Each row was made from one small tree. The marks that hang from a mark follow it in brackets, in alphabetical order. Every link used is in the known rows. Write each row's tree.
(in the rows, 128 means zero)
Known rows
tupifo[begok[senoni zanuz] rofaka]: [123 127 118 158 130 157 122 114 136 118 131  99 129 111 134 104 178  91
 116  89 117 142  91]
rara[bebuk[tupifo] zivu]: [ 94 114 146 113 115 134 160 138 133 112 157 181 141 184 157 168  64 144
 104 160 161  83 124]
begok[senoni]: [152 107 118 150  76 129 155  95 157 123 117 106 128 128 151 169 130 135
  91 132 113 133 111]
zivu[kodepok[sakav[zanuz]]]: [194 155 146  97 108  97  93 154 154 121  89 118 155 106 155  75  86 117
 146 162 149 161 138]
zivu[kodepok[sakav[zanuz[begok[rara[bebuk] tupifo]]]]]: [144 147 146  83 184 126  86 154 115 119  97 120 167 116 113 117 117 125
 175 135 133 139 161]
rofaka[tupifo]: [144 103 129 113  75 134 109 105 133 129 139  97 144 121 131 126  95 122
  78 184 134 138 117]
rofaka[tupifo[begok[rara[bebuk zivu] senoni zanuz]]]: [ 48 143 140 110 156 136 142  86 102 130 166 139  94 173 112 151 112 149
 120  91 129 151 138]
sakav[kodepok[zivu]]: [212 132  93 141  54  69 132 134 149 138 138 135  79 122 117 115 105 115
 102 185 149 164 127]
zanuz[begok[senoni]]: [143 119  87 147 109 134 141 109 146 121  99 108 132 129 145 157 156 114
  94 146 108 125 114]
kodepok[sakav[zanuz[begok]] zivu]: [208 142  77 128  99  80  97 173 124 132 105 143 116  86 160  53 124 117
 143 197 175 160 110]
begok[rara[bebuk] senoni tupifo]: [101  93 146 140 118 157 161  79 126 124 141 106 138 136 112 221 140 166
 122  90  99 120 135]
sakav[kodepok[zivu] zanuz[begok[rara senoni]]]: [194 151  73 146  71  41 115 129 126 160 104 143  32  94 101  85 155 141
 136 139 113 190 140]
rara[bebuk zivu[kodepok]]: [133 178 168 100 149 130 137 132 156 111 126 163 143 199 129 166  44 123
 113 154 155 119 136]
rofaka[tupifo[begok[rara[zivu] senoni zanuz]]]: [ 68 140 124 119 130 116 130  98  98 146 154 122  90 132 116 116 132 148
 114  96 115 167 136]
rara[bebuk[tupifo[begok[senoni] rofaka]] zivu]: [ 59 126 135 130 140 185 181 140 121 100 154 167 109 161 178 142 191 113
 139  91 123  80 103]
rofaka[tupifo[begok[rara senoni]]]: [ 94  95 111 134  99 160 139 106 117 133 132  80  90 120 143 138 189 142
 103 110  79 151 116]
senoni[begok[zanuz]]: [139 110 119 147 121 144 107 123 168 154 126  93 139 111 114 160  74 110
  79 175 138 146 117]
zanuz[begok[rara[zivu[kodepok]] senoni tupifo]]: [114 169 130 103 157 117 130 130 104 143 101 128 144 124 105 152 166 138
 147 106  88 127 160]
rara[bebuk[tupifo] zivu[kodepok[sakav[zanuz]]]]: [132 164 175  63 139  97 122 175 134 108 123 189 157 151 171  99  65 138
 173 150 180 114 152]
begok[rara[bebuk zivu[kodepok]] tupifo[rofaka] zanuz]: [117 183 194  97 203 131  98 120 111 124 142 143 176 151  62 123  84 118
 159  95 148 116 155]
bebuk[tupifo[begok[senoni] rofaka]]: [105  91 116 147 102 180 150 147 128 107 131 113 127 104 180 115 230 106
 124 102  97  94  86]
rara[bebuk zivu]: [115 140 139 128 122 136 160 110 145 116 146 165 123 202 138 174  40 133
  93 159 159 118 123]
zanuz[begok[senoni tupifo[rofaka]]]: [140 112 107 137 125 165 123 105 111 122 118  95 161  83 121 134 218  90
 126 115  99 108 112]

Write each row's tree
[ 96 162 182  96 173  96 141 129 138 117 131 168 157 173 118 168  89 164
 153  90 139  99 156]	begok[rara[bebuk[tupifo] zivu[kodepok]] senoni zanuz]
[ 97  82 111 161 122 179 154 148 123 114 121 105 110 110 167 112 243 126
 136  81  75  91  99]	bebuk[tupifo[begok[rara senoni] rofaka]]
[219 142 109 135  28  43 105 139 134 155 138 155  56 100 109  75  74 132
 106 178 158 196 122]	sakav[kodepok[zivu] zanuz]
[ 95 153 153 107 168 115 110 189 110 134 132 153 138 148 126  99  97 141
 134 115 128 123 134]	bebuk[tupifo[begok[rara[zivu[kodepok]] zanuz]]]
[ 85 145 163 129 167 131 142  73 104 129 161 140 146 140  83 155 129 137
 155  59 132 118 146]	begok[rara[bebuk zivu] senoni tupifo[rofaka] zanuz]
[131 110 144 151 131 129 115  83 113 135 135  86 161  77  84 127 173 130
 141  69 105 130 131]	begok[rara senoni tupifo[rofaka] zanuz]
[ 97 102 120 158 145 183 149 134 143 112 133 112  97 189 136 171 108 135
  93 125 110 127 109]	tupifo[begok[rara[bebuk]]]
[148 112 148 135 119 139  90 105 111 131 148  98 186  85  89 107 117  99
 117 128 147 130 116]	begok[tupifo[rofaka] zanuz]
[ 75 126 128 142 152 135 143 141 103 128 145 143 111 123 142  83 186 128
 148  65 109 109 117]	bebuk[tupifo[begok[rara[zivu] senoni zanuz] rofaka]]
[142 128 101 152 103 106 111 113 132 146  91 119  95 115 125 116 138 149
 112 120  94 157 122]	sakav[zanuz[begok[rara senoni]]]
[178 132  90 117  87  84 113 145  93 142 119 131 132  40 154  91 191 138
 170 143 151 163 125]	kodepok[sakav[zanuz[begok[senoni tupifo]]] zivu]
[105 135 117 148 149 124 124 123 149 168 127 123 102 139  99 145  59 137
  99 150 126 148 145]	senoni[begok[rara[zivu] zanuz]]
[195 137  92 115  59  56  82 150  87 166 141 147  83  63  89  80 116 117
 123 178 148 187 131]	sakav[kodepok[zivu] zanuz[begok[tupifo]]]
[121  87 124 155 136 196 113 124 136 157 122  70 132  79 100 144 178 108
 123 134  83 114 124]	senoni[begok[rara tupifo[rofaka]]]
[118 145 155  81 183 122 153 167 145  95 111 161 161 180 161 135 101 139
 176 140 148  80 169]	begok[rara[bebuk[tupifo] zivu[kodepok[sakav]]]]
[137 169 129 103 197 115 112 153 165 147  96 114 143 126 117 115  91 111
 158 150 138 147 175]	senoni[begok[rara[zivu[kodepok[sakav]]] zanuz]]
[ 76 123 143 135 172 199 142 114 128 149 146 124 114 138  99 174 135 119
 135 121 109 102 140]	senoni[begok[rara[bebuk zivu] tupifo[rofaka]]]
[161 181 142  98 181  73 114 141 143 123 103 133 159 152 115  85  68 123
 158 134 153 147 172]	begok[rara[zivu[kodepok[sakav]]] zanuz]
[128 108 105 148 163 156 131 124 148 111 108 120 129 186 116 170  94 121
  97 159 120 104 125]	zanuz[begok[rara[bebuk]]]
[104 126 152 119 136 154 150 134 133 102 152 175 146 175 152 130 108 113
 127 144 158  63 115]	rara[bebuk[tupifo[rofaka]] zivu]
[112 101 157 141 155 140 139 105 144 102 136 125 158 135 121 144 153 134
 148  83 128  81 122]	begok[rara[bebuk[tupifo[rofaka]]] senoni zanuz]
[214 137 108 132  66  75 111 159 133 134 123 140 112  87 166  63 103 140
 142 181 179 171 111]	kodepok[sakav[zanuz] zivu]
[ 98 150 144 139 152 101 157  78 142 126 143 156 115 188 104 179  66 161
 120  90 144 133 145]	begok[rara[bebuk zivu] senoni zanuz]
[ 99  80 140 142 115 143 171 114 150 107 130 128 132 156 152 199 141 168
 121 107 107  81 127]	begok[rara[bebuk[tupifo]] senoni]
[ 72 122 139 125 149 189 155 162 116 100 159 169 119 175 167 120 144 102
 126 128 142  76  99]	rara[bebuk[tupifo[begok rofaka]] zivu]
[130  94  97 139 130 142 112 129 106 139 117  94 149 115 100 146 133 130
 103 148  99 123 130]	zanuz[begok[rara tupifo]]
[145 106 146 145 141 133  90 106 110 137 141  88 166  91  72 102 122 121
 126 109 120 130 129]	begok[rara tupifo[rofaka] zanuz]
[173 124  88 120 113 106  96 145 135 123  95 120 134 108 159  72 107 105
 129 181 153 154 125]	kodepok[sakav[zanuz[begok]]]
[ 92  77 107 155 103 158 163 150 125 124 124 108 103 124 171 153 195 157
 115  97  77 108 108]	bebuk[tupifo[begok[rara senoni]]]
[187 142  98 121 106 106 104 146  91 132 118 126 137  28 148  51 239 108
 191 129 150 147 114]	kodepok[sakav[zanuz[begok[senoni tupifo[rofaka]]]] zivu]
